Known rows, with every way that one mark hangs from another
[J_854 [J_439 [J_213 J_907 J_933] J_487]]: [-1.588 -2.531  0.425  0.067  2.841 -4.059 -0.984  2.911  1.601 -0.486
  0.513 -1.312 -0.669  1.971 -5.148 -0.341  0.456 -5.278  2.429  2.729]
[J_933 J_487]: [ 1.502 -1.588 -1.401 -0.815 -1.619 -0.306 -0.392  0.890 -0.307  0.131
  0.113  0.140  0.270  1.432 -0.641 -1.053  0.634 -2.455  0.262  1.608]
[J_907 [J_21 J_439] J_213]: [-1.946 -0.621 -0.687 -2.510  0.280 -1.254 -1.215  0.694  0.105  0.260
 -0.498 -1.612 -1.566  2.862  1.731 -0.578 -1.547 -0.788  4.341  2.668]
[J_21 J_439]: [-1.073 -0.365 -0.893 -0.337 -0.367 -1.232 -1.643  0.757 -0.456  0.165
 -0.281 -0.867 -3.184  2.660 -1.494  1.347 -1.270  0.398  1.218  1.373]
[J_21 [J_439 [J_213 J_933] J_487] J_854]: [-2.183 -1.123 -1.847  0.491  2.162 -2.658 -1.007  0.349  0.895 -0.083
 -1.205 -2.365 -4.204  3.923 -4.456  1.556 -0.868 -0.678  1.900 -0.708]
[J_668 [J_439 [J_213 J_907 [J_933 J_487]]]]: [-1.705 -2.056  0.889 -1.733  0.209 -2.070 -0.514  0.737 -0.346 -0.399
  1.273 -1.278 -1.562  1.768 -4.810 -1.779  0.139 -2.908  1.569  0.803]
[J_854 [J_439 J_213 [J_487 J_933]]]: [-1.715 -2.319  0.151 -0.159  1.507 -3.433 -1.999  3.519  1.074 -0.106
 -0.442 -0.766  0.308  3.527 -3.868  0.925 -0.110 -4.241  1.614  2.067]
[J_439 J_213 [J_487 J_933]]: [-0.535 -2.705 -0.598 -2.051  1.465 -2.533 -1.788  2.470  1.604  0.645
  0.075 -2.139 -0.019  3.225 -3.401  0.526 -0.481 -4.468  1.091 -0.614]
[J_933 [J_487 [J_439 [J_213 J_907]]]]: [ 1.402 -2.269 -1.205 -1.696  0.401 -1.297 -1.269  0.878  0.119 -0.419
  0.797 -0.323  0.454  1.591 -3.989 -2.394  1.091 -4.442  0.525  1.563]
[J_439 [J_213 [J_907 [J_21 J_854]]] [J_487 J_933]]: [ 0.067 -1.586 -2.381 -2.719  2.114 -2.507 -1.568  2.028  1.997  0.818
  0.369 -2.894 -1.615  2.017 -3.431 -0.164  0.114 -5.115  1.933  0.647]
[J_487 [J_439 [J_213 J_907]] J_933]: [ 0.562 -2.680 -1.502 -2.406  1.617 -1.699 -1.424  1.397  0.651  1.221
  1.302 -1.018 -0.103  2.737 -4.514 -1.433 -0.826 -4.304  0.696  1.349]
[J_487 [J_439 J_213] J_933]: [ 0.108 -3.034 -0.739 -2.383  1.002 -1.582 -1.512  1.435  0.584  1.006
  0.698 -1.022  0.568  3.717 -3.428 -0.862 -1.177 -3.494  0.628  0.943]
[J_439 [J_213 J_933]]: [-1.697 -4.035  0.949 -1.627  1.699 -0.919 -0.098  0.961  1.720 -0.262
  1.287 -1.524 -1.097  1.427 -2.136 -1.687 -0.282 -2.192  2.300  0.353]
[J_439 [J_213 J_907 [J_933 J_487]]]: [-0.418 -3.558 -0.421 -1.224  1.932 -0.768  0.145  1.013  1.612  0.082
  2.027 -1.178 -1.320  0.118 -4.153 -2.810  1.052 -4.276  1.928  1.662]
[J_213 J_439 [J_907 J_21] [J_933 J_487]]: [-0.196 -0.876 -1.591 -0.226  0.612 -1.614  1.000  0.683 -0.073 -0.343
  1.411 -1.264 -2.492  0.050 -2.818 -1.721  1.443 -6.122  1.802  6.035]
[J_933 [J_487 J_439]]: [ 1.990 -1.731 -1.210 -1.312 -0.832 -1.278 -0.885  0.552 -0.393 -0.141
  0.196 -0.158  0.933  2.337 -2.134 -1.585  0.552 -3.483  0.257  1.759]
[J_933 [J_487 [J_439 [J_213 [J_907 J_21]]]]]: [ 1.372 -1.985 -1.303 -2.411  0.270 -1.306 -1.349  0.852  0.306 -0.492
  0.623 -0.821  0.384  1.671 -2.984 -2.509  1.177 -4.545  1.123  2.384]
[J_213 J_907 [J_933 J_487]]: [ 1.921 -2.106 -1.720 -0.160  0.530 -1.063  1.793  0.233  0.866  1.412
  2.080 -1.117 -1.329 -0.395 -2.860 -2.673  1.024 -4.786  1.444  3.723]
[J_21 [J_854 [J_439 J_213]]]: [-2.038 -1.847 -1.615  0.189  1.332 -1.546 -1.040  0.961  0.458 -0.977
 -0.682  0.162 -2.188  2.097 -2.020  0.289 -0.407  0.107  1.824  0.078]

Rows
[ 0.332 -0.959 -1.693 -1.408  0.999 -1.496  1.077  0.154  1.379  1.245
  1.585 -2.969 -3.528  0.279 -0.876 -1.393  0.066 -3.080  3.232  4.782]
[J_213 [J_907 [J_21 J_439]] J_933]
[-1.472 -0.935 -1.766 -2.176  0.180 -1.241 -1.167  0.796  1.017 -0.941
 -0.867 -1.793 -2.128  2.036  1.805 -0.060 -0.090 -0.225  3.273  2.315]
[J_907 [J_21 [J_854 [J_439 J_213]]]]
[-1.899 -0.769 -1.476 -1.279  1.356 -2.423  0.376 -0.008  0.916  0.905
 -1.125 -2.875 -2.270  3.858  0.574 -0.264 -1.499 -1.628  4.825  2.217]
[J_907 [J_21 [J_439 J_487] J_854] [J_213 J_933]]
[-1.604 -1.852  0.567  0.509  1.214 -3.463  0.481  1.090  0.075 -0.650
  0.307 -1.527 -1.541  2.489 -3.106  0.770 -0.650 -4.741  1.181  2.075]
[J_213 [J_439 J_487] J_933]
[-1.496 -0.690 -0.727 -2.708  0.396 -3.253 -1.707  1.350 -0.072  0.084
  0.021 -2.486 -1.919  3.106 -4.246  0.113 -0.513 -3.285  1.574 -0.053]
[J_668 [J_439 [J_213 [J_907 [J_21 J_854]]] [J_487 J_933]]]
[-0.172 -2.770 -0.767 -2.701  2.729 -2.258 -0.663  0.064  1.406 -0.598
  1.242 -2.250 -1.451  1.693 -3.684 -2.431 -0.297 -3.476  2.567  1.365]
[J_487 [J_439 [J_213 [J_907 [J_21 J_854]] J_933]]]
[-0.347 -3.052 -0.126 -1.676  3.282 -3.300 -0.439  1.512  2.419  0.110
  1.514 -2.956 -1.426  1.056 -5.142 -1.335  0.439 -5.878  2.286  0.399]
[J_439 [J_213 J_907 J_933] J_487]
[-1.436 -1.633 -2.042  0.352  1.451 -2.542 -1.115  1.544  0.634 -0.162
 -1.099 -0.518 -1.621  3.072 -2.720  1.084 -0.502 -1.400  1.466  0.015]
[J_21 [J_854 [J_439 J_213 [J_487 J_933]]]]
[-1.717 -1.417  0.879 -2.754  0.996 -3.736 -1.037  1.142  0.501 -0.483
  0.753 -3.074 -1.708  2.579 -4.399 -0.766 -0.234 -4.039  2.394  0.616]
[J_668 [J_439 [J_213 [J_907 J_21] J_933] J_487]]
[-1.735 -1.761  1.099 -2.077  1.218 -3.812 -0.893  1.142  0.245 -0.437
  0.943 -2.484 -1.660  2.367 -5.474 -0.769 -0.326 -3.994  1.824 -0.133]
[J_668 [J_439 [J_213 J_907 J_933] J_487]]
[ 0.711  0.670 -3.983 -1.787  0.527 -1.652 -0.868  0.505  0.553  1.000
  0.270 -2.280 -3.901  0.874 -1.062  0.210 -0.238 -2.162  2.151  2.848]
[J_213 [J_907 [J_21 [J_439 [J_487 J_933]] J_854]]]
[ 1.352 -0.838 -2.199 -0.799  0.163 -1.174  1.219  0.272  0.995  1.413
  1.303 -2.511 -2.565  0.588 -1.686 -2.044  1.227 -4.396  2.596  5.644]
[J_213 [J_907 [J_21 J_439]] [J_933 J_487]]
[-1.114 -2.117  0.166  1.090 -0.144 -1.550  0.953  0.785 -0.658 -0.577
  0.506 -0.080 -0.980  1.944 -2.752 -0.587  0.400 -4.359  0.578  3.341]
[J_213 J_439 [J_933 J_487]]
[-1.772 -0.926 -1.558 -1.974  1.080 -2.299 -0.678  0.875  0.650 -0.239
 -1.096 -1.224 -0.691  2.800  1.566 -0.582 -1.066 -1.615  4.567  1.830]
[J_907 [J_21 [J_854 [J_439 J_487]]] J_213]
[-1.609 -1.568 -1.659  0.159  1.689 -2.694 -1.239  1.308  0.696 -0.963
 -1.032 -0.519 -1.875  2.574 -2.696  0.815 -0.321 -1.028  1.821 -0.267]
[J_21 [J_854 [J_439 J_213 J_487]]]
[-0.421 -3.154 -0.663 -2.203  1.686 -0.716  0.043  0.999  1.960  0.017
  1.730 -1.962 -1.451  0.262 -2.734 -2.915  1.241 -4.363  2.705  2.800]
[J_439 [J_213 [J_907 J_21] [J_933 J_487]]]
[-0.077 -3.234  0.127 -2.376  2.746 -2.435 -0.687  0.448  1.264 -0.449
  1.719 -1.663 -0.812  1.555 -4.625 -2.558 -0.402 -3.977  1.993  1.103]
[J_487 [J_439 [J_213 J_907 J_933]]]
[-2.151 -2.024  1.785 -2.042  0.657 -3.698 -1.034  1.177  0.215 -0.617
  0.321 -2.532 -1.010  3.498 -4.442 -0.159 -0.706 -3.171  1.811 -0.667]
[J_668 [J_439 [J_213 J_933] J_487]]
[-2.163 -0.657 -2.884  0.096  1.881 -1.042 -1.640  0.042  0.153 -0.357
 -0.361 -0.846 -5.297  2.016 -4.342  0.661 -0.676  0.767  1.646 -0.323]
[J_21 [J_439 [J_213 J_907]] J_854]
[-1.398 -1.668 -0.749 -0.092  1.367 -1.237 -1.076  1.089  0.489  0.259
  0.706 -1.271 -3.300  2.028 -4.676 -0.514  0.108 -2.199  1.662  2.283]
[J_21 [J_439 [J_213 J_907 [J_933 J_487]]]]
